What can hang from each mark:
k_183: k_485
k_372: k_485 k_519 k_547
k_519: k_372
k_485: k_372
k_698: k_519 k_547
k_547: k_183 k_519 k_993
k_993: k_485 k_519 k_547

Known rows, with every way that one mark hangs from another:
k_993(k_519(k_372) k_547(k_183(k_485))): [-26 -16  25 -12 -23  11   6  30  13  28  54  21  -4  23 -63   4 -41 -28
  11 -16   8  -3   0]
k_183(k_485(k_372(k_519 k_547(k_993)))): [-30  -2   2 -25   1 -13 -28  19   9  22  48   8  11  63 -66  -7   3 -42
  13  18 -13 -20  -8]
k_993(k_485(k_372) k_519 k_547(k_183)): [-25   5  19  23 -32  22 -11  27  -4  39  72   1  -2  52 -57  -5 -39 -30
  11  11  14  -3 -24]
k_372(k_485 k_519 k_547(k_183)): [-10 -10  -1  18  27  16  -9  25   6  36  51 -13  31  37 -21 -11 -11 -51
  18  24  -6 -24 -19]
k_547(k_183(k_485) k_993): [-42   0  45  11  -3  -7   7  20  -3  25  20  21 -14  31 -53   6 -33 -22
  19   4  -8   4  10]
k_698(k_519(k_372)): [  9 -22  47   1   5  -4 -24  46  11  24  31 -10 -22  15 -29  -9 -30  -2
  -7 -16 -11  -7  21]
k_698(k_519 k_547): [ -2 -13  92   3  31 -12 -16  52  15  17  38 -27 -29  40 -14 -18 -45   8
   8  -8  -8  -5   0]
k_372(k_519): [ 14 -15  23   0  12  -1 -13  16 -13  28  36 -10  -3  28 -19 -20 -18 -10
   4  -4 -19  -6   0]
k_485(k_372(k_519 k_547(k_183 k_993))): [-32   3  13  24   7  12 -30  29  -3  11  49   4  20  59 -61  14   5 -43
  16  26  -2 -25  -7]
k_993(k_547(k_183(k_485) k_519)): [-23  -1  19   1  -9  11  32 -14   9  40  44  24  -1  43 -60   6 -72 -18
  12  -3 -10  14  14]
k_372(k_485 k_547(k_519 k_993)): [-35  -4  -8   0  21 -10   5   8  18  66  30 -11   9  47 -33   1 -27 -40
  13  16 -11  -3  13]
k_698(k_547(k_183(k_485) k_519 k_993)): [-55   1  80  19  10 -15  30   0  15  34  30  15 -22  50 -46  13 -47 -22
  20   6  -8   5  16]
k_485(k_372(k_519 k_547(k_993))): [-21  -1   4  -3   9  -4 -36  24   4  24  44  -6  12  58 -54  -1   9 -36
  10  13  -8 -21  -6]
k_547(k_183(k_485)): [-12  -4  40   2   5   3  13  20  -1  24  30   9 -14  24 -44  -7 -40 -11
  18  -1 -16   7  13]
k_993(k_485(k_372) k_547(k_519)): [ -8   9   0   4 -18   8   4 -25   7  54  59  -1 -11  55 -49  -6 -55 -23
   0  13  -7   5   7]
k_698(k_547): [  1  -5  75  -2  35  -4   0  19  10  31  28 -25 -24  31 -16 -13 -35  -5
   8  -9  -8   3  10]
k_372(k_485 k_519 k_547(k_993)): [-31 -10  -3  -1  27  -9 -22  22   9  45  39 -15  22  46 -23 -10  -4 -50
  19  19  -8 -23 -21]
k_547(k_183(k_485) k_519(k_372)): [-12 -11  29   7  -9   5  27  -3  15  32  31  23 -16  16 -55   9 -36 -26
  -5  -8 -18   6  38]
k_485(k_372(k_547(k_183 k_519))): [ -1   8   4  21  10  25   2  12   9  28  48  -7   9  53 -66  12 -23 -24
   1  15  -9   2  27]
k_485(k_372(k_519 k_547)): [ 13  -3  -3 -11  17   9 -32  21   5  21  58 -17  13  51 -46 -14   5 -29
   5  11 -13 -15  -4]
k_519(k_372(k_485 k_547(k_183 k_993))): [-42 -11   9  17  17  14 -11  28  22  37  25   2  11  24 -46  17  -6 -60
  14  16   7 -27   9]
k_183(k_485): [  4  -8  32 -25  10 -10   5  12   1  37  26   1 -19  24 -36 -22 -37  -6
   7  -8 -20  10  13]
k_183(k_485(k_372)): [  8   2  22 -32 -11  -2  -8  23   8  30  41   1 -21  38 -44 -17 -19 -11
   3   5 -23   6  15]
k_485(k_372): [ 16   4  27 -14   1  12 -16  29  -2  30  36 -13 -18  37 -32 -12 -14  -4
  -1   4 -12   3  18]

Rows:
[-49  -5  19  46  17  -5 -10  -2  -2  31  49   5  19  45 -52   2 -21 -48
  26  19   1 -23 -24]	k_372(k_519 k_547(k_183 k_993(k_485)))
[  0  10  13  12  18  27 -19  32   8  18  44 -12   7  46 -62   4 -11 -26
   9  12  -4 -10  10]	k_485(k_372(k_547(k_183)))
[  4 -18 -10 -17  35   9 -13  25  30  49  29 -18   6  16 -27  -9 -10 -46
   3   3  -7 -19  11]	k_519(k_372(k_485 k_547))
[ 10  -5  18 -30 -14  -6 -15  14  -3  24  53   4  -6  45 -40 -23  -5 -21
   1  11 -26  -8  -1]	k_183(k_485(k_372(k_519)))
[-27   8  29  13  -9  -9 -18   8  -5  42  37  -1 -21  48 -41  -5 -18 -26
   9  18  -5  -4   1]	k_547(k_993(k_485(k_372)))
[-22 -13  21   7  -1  -7   5   3   7  46  14   8 -23  22 -42  17 -21 -25
  -7 -13 -12   2  42]	k_547(k_519(k_372) k_993)
[-12   2  20  24  -1  23  17  -9   3  42  38   9   2  39 -50  11 -66 -13
   7  -3  -2  10  20]	k_993(k_547(k_183 k_519))
[-29  -1   6   7  21 -12   3   5  12  49  23  -4  -1  44 -54   9 -32 -22
   7   0 -10   4  27]	k_372(k_547(k_519 k_993))
[-19   5   9  32   0  14 -13  42   8  36  69 -14   6  48 -65  -8 -13 -30
  11  20  10 -11 -13]	k_993(k_485(k_372(k_547(k_183))) k_519)
[-18  -9  56  25  17  17  24   7  26  45  38  -8 -15  28 -13   8 -28 -44
  -1   7  -5 -11  21]	k_698(k_547(k_183 k_519(k_372(k_485))))
[ -7   6  10  -5  -7  10 -13  -5   5  45  56  -3  -9  50 -46 -12 -47 -27
   6   8   2  -3 -10]	k_993(k_485(k_372) k_547)
[ -8   9  24   5 -21  10  18   6   2  30  46  15 -13  49 -57   3 -30 -19
   1  12 -22   9  29]	k_547(k_183(k_485(k_372)) k_519)
[  2 -21  91   2  25  -9 -23  44  27  16  35 -20 -32  25 -22  -8 -35  -7
  -2 -16  -4 -22   8]	k_698(k_519(k_372) k_547)
[-10 -12   6  12  30  26  -3  28  26  37  35 -10  13  17 -36   4 -12 -55
   9  12   0 -19  10]	k_519(k_372(k_485 k_547(k_183)))
[-37 -11  17  24  -5 -17  11 -19   4  57  26  10 -22  21 -43   7 -30 -34
  -5   1  -4  -2  31]	k_547(k_519(k_372) k_993(k_485))
[-42  -8  19  33  -8  11  13  10   9  51  22  13  -9  23 -31  22 -17 -49
   1  11  -5 -10  30]	k_547(k_183 k_519(k_372(k_485)) k_993)
[-42  11  41  38 -16   7 -10  14 -10  32  36   7 -16  47 -52   7 -19 -33
  14  25   2  -8   3]	k_547(k_183 k_993(k_485(k_372)))
[-14  -3  19  -3  28   5   8  18  15  22  34   5   8  33 -61  -5 -36 -27
  19   2 -10   0  10]	k_372(k_547(k_183(k_485)))
[-39   5  20  21  -6  11 -25  64   3  24  49  -3   7  56 -71  13   3 -29
  15  16  11 -13   0]	k_485(k_372(k_547(k_183 k_993(k_519))))
[-37   2  36  38  -4   4  16   6  -6  38  18   8 -12  35 -47  21 -36 -15
   9   3  -8   6  31]	k_547(k_183 k_519 k_993)
